Every row comes from one small tree of marks. The marks that hang from a mark follow it in brackets, in the order of their numbers. Every link used is in the known rows. Which tree was each row made from?
Known rows
q_348{q_943}: [ 1.58 -0.23 -1.87 -2.70  0.95  0.12  3.38  0.91  1.83 -5.04 -0.50  0.07
  1.12 -1.58  0.90  1.37  1.01  3.39  2.22]
q_699{q_943{q_983}}: [ 2.04  1.02  2.93 -2.41 -1.65 -0.78  0.88 -1.67  2.47 -3.26 -1.71  0.10
 -1.30 -4.03  2.75  5.42 -2.23  2.33  3.64]
q_943{q_348 q_983{q_80}}: [ 2.63  2.31  1.95 -1.13 -0.92 -1.51 -3.81 -4.25  0.22 -2.08  0.38 -2.80
 -0.62  0.45  2.87  3.24 -4.63 -1.17  6.25]
q_24{q_587{q_392} q_943{q_348 q_983}}: [-1.46  0.59  3.66  0.90  1.48 -1.20 -0.50 -2.37 -0.12  2.57  3.08  0.47
 -1.81 -3.37  6.56 -1.09  2.53 -2.09 -1.89]
q_392{q_587{q_24}}: [ 1.87 -3.12 -3.61 -2.57 -2.82  3.32 -2.51  0.44 -0.86 -3.44  0.72 -1.51
 -1.02  0.18 -1.40 -0.02  4.85  3.23 -4.86]
q_348{q_943{q_699 q_983{q_80}}}: [ 2.51 -1.11 -2.77  1.63  2.86 -3.42 -0.32  1.17  1.81 -1.41 -1.12 -0.94
  4.66  6.07 -1.25  0.82 -3.09 -1.92  3.50]
q_587{q_24{q_943{q_699 q_983}} q_392}: [-3.15 -4.98 -1.46 -0.48  0.65 -1.87 -1.52  1.95  1.10  3.04 -0.59  2.19
  2.64  3.19 -2.47 -3.31  1.87 -2.80 -4.12]
q_392{q_587{q_24{q_943{q_699}}}}: [-0.81 -3.55 -5.79  1.31  0.41  2.20 -1.25  5.13 -1.78  1.76 -0.83  0.78
  1.03  3.77 -5.84 -3.25  2.77  1.18 -4.14]
q_943{q_699 q_983{q_80}}: [ 1.01  1.35 -0.07  0.76 -2.13 -1.51 -3.95 -2.38  1.06 -1.15 -1.40 -0.30
  3.06  5.38 -3.01  1.77 -4.68 -1.19  3.94]
q_983{q_943}: [ 2.95  4.00  1.46 -3.88 -4.14  3.28  2.72 -0.24  0.42 -1.63 -1.03  0.36
 -3.61 -1.33  0.66  1.93  0.09  2.98 -0.25]
q_587{q_24{q_943{q_348 q_983}} q_392}: [-2.08 -4.28  0.15 -1.92  1.37 -1.59 -1.34  0.34  0.47  2.12  0.70  0.14
 -0.41 -0.69  2.15 -1.71  1.60 -3.03 -2.35]
q_943{q_348 q_699}: [-3.53  5.87 -0.62 -0.16  1.26  0.53  5.96 -1.55 -1.15  1.76 -2.23 -0.59
  0.10 -5.38 -4.61 -0.72 -1.65  2.50  3.28]
q_587{q_24{q_943{q_348 q_699}} q_392}: [-5.33 -2.39 -1.02  0.84  1.67  0.00  3.32  1.96 -0.96  3.15 -0.29  1.53
  1.16 -2.27 -3.88 -4.32  2.23 -0.71 -3.91]
q_24{q_587 q_943{q_348 q_699}}: [-3.01  3.75 -0.13  3.78  4.20  1.18  3.69  1.97 -2.18  4.80 -0.08  1.66
  0.12 -2.04 -2.37 -4.37  1.20  1.06  0.23]
q_392{q_587}: [ 1.16  0.74 -1.38 -2.05 -4.92  3.16 -0.80 -1.82 -0.66 -4.71  0.97 -1.09
 -2.05 -2.15 -0.28  2.25  2.02  4.40 -1.08]
q_699{q_943{q_348 q_983}}: [ 1.18  3.15  3.32 -1.39  1.15 -1.45  3.45 -2.16  1.07 -0.75 -1.68 -1.77
 -2.32 -7.17  3.53  4.74 -3.02  1.27  5.04]
q_943{q_348 q_699 q_983{q_80}}: [ 0.11  3.57  0.07  1.74  1.20 -2.25 -0.88 -2.74 -0.39  1.75 -1.28 -2.33
  1.82  1.69 -2.27  0.97 -5.57 -2.23  5.36]
q_699{q_943{q_348 q_983{q_80}}}: [ 2.63  2.14  4.19  0.59 -0.44 -1.19  0.09 -2.65  0.79 -3.12 -0.61 -2.23
 -1.33 -3.54  3.17  5.52 -4.68  0.16  5.77]
q_699{q_943}: [ 0.53  1.75  3.25 -1.93 -3.35  1.90  3.63 -1.22  1.22 -5.65 -1.47  1.36
 -1.65 -6.48  0.24  4.84 -0.72  5.71  2.72]

Write each row's tree
[ 4.65 -2.08 -1.20 -1.00  1.06 -2.55 -3.01 -0.16  2.42 -5.11  0.31 -1.44
  2.47  4.83  3.10  2.87 -2.20 -0.97  4.13]	q_348{q_943{q_983{q_80}}}
[ 2.36  4.07  0.86  1.11 -4.18  2.44  1.10  0.36 -0.68 -1.04 -1.16  0.45
 -0.02  4.42 -4.12  0.99 -2.97  0.88 -0.19]	q_983{q_80 q_943{q_699}}
[-0.25  7.29  0.14 -0.47  0.65  1.74  7.93  0.68 -1.52  4.29 -2.34 -0.94
 -2.54 -3.69 -2.75 -1.04 -1.39  1.10  0.32]	q_983{q_943{q_348 q_699}}
[ 1.68 -3.70 -4.48 -0.36  2.38  0.17 -3.17  3.39 -1.41  2.98  0.05 -2.15
 -1.35  2.29  0.32 -1.76  1.61 -1.63 -1.63]	q_392{q_587{q_24{q_943{q_348 q_983}}}}
[-3.35 -3.50  0.35 -1.41 -0.13  0.62  1.19  0.83 -0.54  0.01  0.96  1.21
 -0.68 -3.13 -0.08 -2.21  2.90  0.02 -3.22]	q_587{q_24{q_943{q_348}} q_392}
[-0.02 -0.34  4.47  2.97 -0.08 -1.21 -4.02 -3.20 -0.58  0.28  4.11 -0.16
 -0.88  0.45  6.22 -0.15  0.65 -3.26 -1.12]	q_24{q_587{q_392} q_943{q_348 q_983{q_80}}}
[ 0.47 -4.43 -5.77  0.98  1.59  0.04 -3.45  4.77 -0.84  3.66 -1.00 -0.02
  1.35  5.93 -3.77 -2.83  1.50 -1.69 -3.33]	q_392{q_587{q_24{q_943{q_699 q_983}}}}
[-4.01 -2.95 -1.20  0.51  3.15 -2.34  0.79  1.61 -0.01  5.22 -0.53  0.61
  1.57  0.07 -1.53 -3.66  0.81 -3.86 -2.85]	q_587{q_24{q_943{q_348 q_699 q_983}} q_392}
[ 1.10  0.12 -3.60 -0.69  4.44 -3.34  3.00  1.72  2.28  0.67 -2.22 -0.66
  3.72  2.14 -0.98 -0.17 -1.22 -0.93  2.64]	q_348{q_943{q_699 q_983}}
[-0.71 -5.20  0.87 -0.15 -0.11 -1.74 -4.44 -0.25  0.20 -0.06  1.67 -0.18
  0.52  2.59  1.86 -0.76  0.06 -3.81 -1.66]	q_587{q_24{q_943{q_348 q_983{q_80}}} q_392}
[ 1.02 -4.73 -4.51 -0.72 -1.17  2.81 -3.07  4.19 -1.45 -0.98  0.26  0.44
 -0.66  3.04 -2.47 -1.50  3.28  1.97 -3.61]	q_392{q_587{q_24{q_943}}}
[-1.39 -1.28  2.75  4.65 -1.06 -1.27 -4.21 -1.55  0.14  1.21  2.68  2.31
  2.49  4.79  0.95 -1.60  0.59 -3.10 -3.15]	q_24{q_587{q_392} q_943{q_699 q_983{q_80}}}
[-2.39 -0.79  3.60  0.53 -2.87  2.13 -0.33 -1.77 -0.04 -2.34  3.26  3.51
 -1.23 -2.54  3.06 -0.95  4.76  2.15 -4.24]	q_24{q_587{q_392} q_943}
[ 0.82  1.80  1.22  0.61  3.77 -0.54 -1.58  0.15 -0.57  3.76  0.94  0.20
 -1.63 -0.51  4.49 -1.48  0.32 -1.47  2.04]	q_24{q_587 q_943{q_348 q_983}}
[-4.40  0.42  1.97  2.89 -1.01  1.30  1.94 -0.26 -0.63  1.16  1.82  3.85
  1.01 -1.50 -1.36 -3.20  3.89  1.16 -4.89]	q_24{q_587{q_392} q_943{q_699}}
[ 3.70  4.82  2.72 -0.44 -3.32  2.55  1.13 -1.33 -1.46 -2.01  0.51 -1.92
 -3.44  0.06  1.12  2.31 -2.68  0.73  1.75]	q_983{q_80 q_943{q_348}}
